Known rows, with every way that one mark hangs from another:
{q_221 {q_22 q_510}}: .02,-.01,-.09,.01,-.04,.28,.16,.12,.03,.36,.11,-.09,.02,.08,-.01,.00,.04,-.08,.01,-.11,-.29,-.19,-.12,.15
{q_22 q_221 {q_311 q_445 {q_927 {q_270 q_5}}} q_510}: .22,.01,-.12,-.21,-.12,.14,.06,.09,.01,.11,.12,.12,.13,.01,.12,-.23,-.05,-.29,.18,-.01,-.15,.15,-.22,.00
{q_927 {q_270 q_5 q_592}}: .10,.03,-.16,.07,-.07,.18,.12,.12,-.12,.14,.14,-.01,.05,.06,-.14,-.03,-.14,-.01,-.03,-.16,-.08,-.41,-.24,.07
{q_510 q_22}: .05,-.02,-.10,.04,-.14,.23,.03,.08,-.09,.32,.03,-.14,.06,.08,-.10,.02,.13,-.06,-.10,-.18,-.12,-.39,-.11,.21
{q_5 q_439}: .10,-.03,-.07,-.01,-.13,.20,.06,.17,.03,.23,.09,-.11,.06,.19,-.12,.13,.12,-.04,.06,-.16,-.13,-.26,-.10,.18
{q_445 {q_311 {q_927 q_270}}}: .03,.07,-.14,-.10,-.14,.17,-.06,.11,-.20,.13,.03,-.12,.04,.23,.02,-.03,-.14,-.09,-.08,.03,-.10,-.28,-.24,.16
{q_197 {q_510 {q_22 q_221 {q_311 q_445}}}}: .15,.07,-.13,-.02,-.12,.10,.02,.13,-.05,.31,.08,-.09,.03,.06,.09,-.16,.09,-.11,.02,-.09,-.15,-.08,-.16,.12
{q_510 {q_22 q_221 {q_311 q_927}}}: .15,.03,-.02,-.05,-.11,.19,-.03,.03,-.07,.20,-.02,-.05,.11,.12,.02,-.05,.11,-.27,.01,-.09,-.08,-.09,-.08,.12
{q_445 {q_311 q_22 q_927}}: .10,.21,-.12,-.16,.00,.25,.02,.10,-.17,.22,.01,-.10,.08,.20,.06,-.02,.01,-.12,-.07,-.01,-.15,-.41,-.05,.30
{q_221 {q_22 q_311 q_510}}: .05,-.01,-.07,-.02,-.04,.25,.17,.11,.04,.34,.17,-.06,.02,.11,.03,.00,.03,-.22,.01,-.03,-.25,-.03,-.10,.12
{q_5 {q_270 q_592 q_927} q_439}: .13,.20,.03,.12,-.09,.12,.12,.19,.00,.18,.30,-.19,.06,.16,-.15,.09,.09,.01,-.01,-.35,.04,-.29,-.07,.13
{q_510 {q_22 q_221 {q_311 q_445 {q_927 q_270}}}}: .12,.03,-.04,-.10,-.11,.11,-.05,.10,-.07,.17,.04,-.01,.14,.16,.04,-.15,.11,-.18,-.02,-.09,-.04,-.14,-.14,.10
{q_311 {q_22 q_221 q_510} q_445 {q_927 {q_270 q_5}}}: .21,.18,-.12,-.21,.02,.21,.08,.12,.00,.15,.06,.12,.19,.03,.10,-.28,.04,-.04,.08,-.17,-.17,-.34,-.11,.21
{q_5 q_270}: .05,-.01,-.16,.09,-.18,.27,.06,.17,-.03,.29,.15,-.12,.02,.14,-.23,.11,.09,-.14,-.04,-.20,-.07,-.31,-.10,.14
{q_445 {q_311 {q_22 q_510} {q_927 q_270}}}: .07,.13,-.12,-.17,-.01,.20,.04,.12,-.13,.10,.10,-.09,.07,.16,.08,-.11,-.04,-.06,-.12,-.02,-.17,-.32,-.19,.21
{q_510 {q_22 q_221}}: .09,-.05,-.05,.00,-.12,.22,.02,.07,-.06,.28,-.02,-.09,.09,.10,-.06,-.03,.17,-.12,.02,-.16,-.13,-.23,-.13,.11
{q_22 q_221 {q_311 {q_927 q_270}}}: .13,-.03,-.03,-.08,-.13,.24,-.03,.05,-.05,.06,.02,.05,.12,.24,.04,-.07,-.06,-.34,.11,.02,-.09,.07,-.17,.01
{q_22 q_221 {q_311 q_445 q_927} q_510}: .21,.04,-.09,-.23,-.09,.21,.06,.08,.04,.18,.10,.09,.14,.06,.19,-.18,.03,-.32,.21,.01,-.19,.22,-.14,.03
{q_197 {q_510 q_22}}: .09,.07,-.15,.08,-.14,.16,.02,.11,-.09,.32,.05,-.18,-.03,.01,.00,-.07,.04,.00,-.09,-.17,-.18,-.31,-.18,.21
{q_197 {q_510 {q_22 q_221 q_311}}}: .15,.03,-.11,.03,-.11,.13,.02,.10,-.05,.26,.05,-.12,.00,.05,.06,-.10,.06,-.15,.01,-.09,-.16,-.05,-.17,.10
{q_592 {q_270 q_5 q_927}}: .14,.08,-.01,.08,-.22,.38,.16,.03,-.11,.37,.07,.00,.05,-.02,-.11,-.07,-.23,-.30,-.05,-.28,-.11,-.32,-.17,.25
{q_510 {q_22 q_221 {q_311 {q_927 q_270}}}}: .11,-.01,-.01,-.03,-.11,.15,-.05,.06,-.07,.12,.01,-.05,.11,.15,.00,-.07,.08,-.22,-.04,-.09,-.05,-.11,-.16,.07
{q_197 {q_510 {q_22 q_221 {q_311 q_445 {q_927 q_270}}}}}: .14,.10,-.10,-.02,-.11,.06,-.04,.12,-.07,.18,.07,-.08,.03,.09,.11,-.21,.02,-.08,-.03,-.09,-.11,-.11,-.21,.11

Rows:
.18,.03,-.05,-.10,-.11,.28,-.01,.03,-.05,.15,-.02,.05,.12,.19,.06,-.03,-.01,-.38,.16,.03,-.12,.08,-.09,.06 | {q_22 q_221 {q_311 q_927}}
.04,.03,-.05,-.02,-.05,.20,.09,.11,.01,.21,.15,-.04,.04,.14,.06,-.04,-.06,-.19,-.06,-.04,-.21,-.07,-.15,.11 | {q_221 {q_22 {q_311 {q_927 q_270}} q_510}}
.10,.16,-.07,-.18,.10,.18,.07,.11,-.11,.03,.12,-.04,.11,.16,.15,-.14,-.02,-.07,-.02,-.02,-.16,-.21,-.19,.07 | {q_445 {q_311 {q_22 q_221 q_510} {q_927 {q_270 q_592}}}}
.13,.03,-.11,.07,-.06,.10,.12,.16,-.06,.09,.18,-.03,.05,.09,-.15,.03,-.08,.05,-.01,-.21,-.05,-.40,-.23,.07 | {q_927 {q_270 {q_5 q_439} q_592}}
.16,.23,-.05,-.19,.14,.21,.12,.14,.02,.07,.17,.12,.22,.12,.21,-.28,.08,.02,.05,-.16,-.15,-.30,-.12,.10 | {q_311 {q_22 q_221 q_510} q_445 {q_927 {q_270 q_592}}}
.07,.21,-.10,-.12,.08,.18,.03,.13,-.18,.09,.11,-.09,.09,.24,.08,-.07,-.04,-.03,-.13,-.02,-.10,-.45,-.14,.19 | {q_445 {q_311 q_22 {q_927 {q_270 q_592}}}}
.16,.09,.03,.07,-.21,.30,.15,.08,-.06,.32,.11,-.03,.05,.01,-.13,-.01,-.17,-.25,-.02,-.33,-.09,-.31,-.16,.25 | {q_592 {q_270 {q_5 q_439} q_927}}
.22,.31,-.10,-.16,.13,.19,.08,.14,-.08,.13,.07,.12,.21,.13,.09,-.24,.02,-.01,.05,-.16,-.07,-.49,-.05,.19 | {q_311 {q_22 q_221} q_445 {q_927 {q_270 q_5 q_592}}}
.13,-.02,-.07,-.10,-.11,.15,.02,.11,-.04,.30,.06,-.03,.13,.13,.00,-.11,.19,-.21,.05,-.08,-.08,-.09,-.08,.10 | {q_510 {q_22 q_221 {q_311 q_445}}}
.05,.08,-.07,-.09,-.04,.17,.09,.14,.02,.26,.19,-.01,.07,.15,.10,-.12,-.03,-.14,-.04,-.04,-.20,-.09,-.14,.14 | {q_221 {q_22 {q_311 q_445 {q_927 q_270}} q_510}}
.09,.10,-.18,-.11,-.15,.14,-.04,.09,-.22,.16,.00,-.10,.02,.14,-.03,-.04,-.18,-.11,-.06,-.01,-.10,-.34,-.23,.20 | {q_445 {q_311 {q_927 {q_270 q_5}}}}
.10,.19,-.05,.13,-.12,.25,.14,.12,-.09,.26,.24,-.15,.06,.11,-.13,.00,-.02,-.08,-.03,-.29,-.01,-.31,-.09,.12 | {q_5 {q_270 q_592 q_927}}
.16,.07,-.12,-.21,.04,.29,.16,.17,.06,.30,.12,.07,.18,.08,.09,-.21,.23,-.07,.15,-.11,-.24,-.22,-.04,.17 | {q_311 {q_22 q_221 q_510} q_445}
.12,.17,-.13,-.19,.02,.24,.05,.09,-.12,.20,.06,-.10,.07,.11,.11,-.06,.01,-.11,-.06,-.02,-.21,-.30,-.10,.26 | {q_445 {q_311 {q_22 q_510} q_927}}
.03,.08,-.04,.02,-.06,.23,.04,.12,-.05,.25,.08,-.05,.05,.26,-.01,.00,-.07,-.20,-.08,-.02,-.14,-.20,-.10,.16 | {q_221 {q_22 {q_311 {q_927 q_270}}}}
.12,-.07,-.05,-.03,-.12,.19,.02,.06,-.05,.25,.03,-.06,.09,.12,-.03,-.03,.16,-.26,.03,-.09,-.10,-.06,-.10,.07 | {q_510 {q_22 q_221 q_311}}
.16,.29,-.12,-.16,.02,.31,.04,.13,-.06,.30,.02,.03,.19,.18,.09,-.14,.10,-.04,-.02,-.12,-.13,-.55,.06,.38 | {q_311 q_22 q_445 q_927}
.19,-.01,-.05,-.15,-.10,.26,.06,.02,.03,.11,.06,.06,.10,.06,.13,-.10,-.01,-.38,.18,.00,-.20,.25,-.16,.00 | {q_22 q_221 {q_311 q_927} q_510}
.14,.00,-.07,-.11,.03,.36,.17,.10,.05,.23,.07,.02,.12,.07,.04,-.08,.17,-.15,.12,-.12,-.26,-.17,-.06,.13 | {q_311 {q_22 q_221 q_510}}
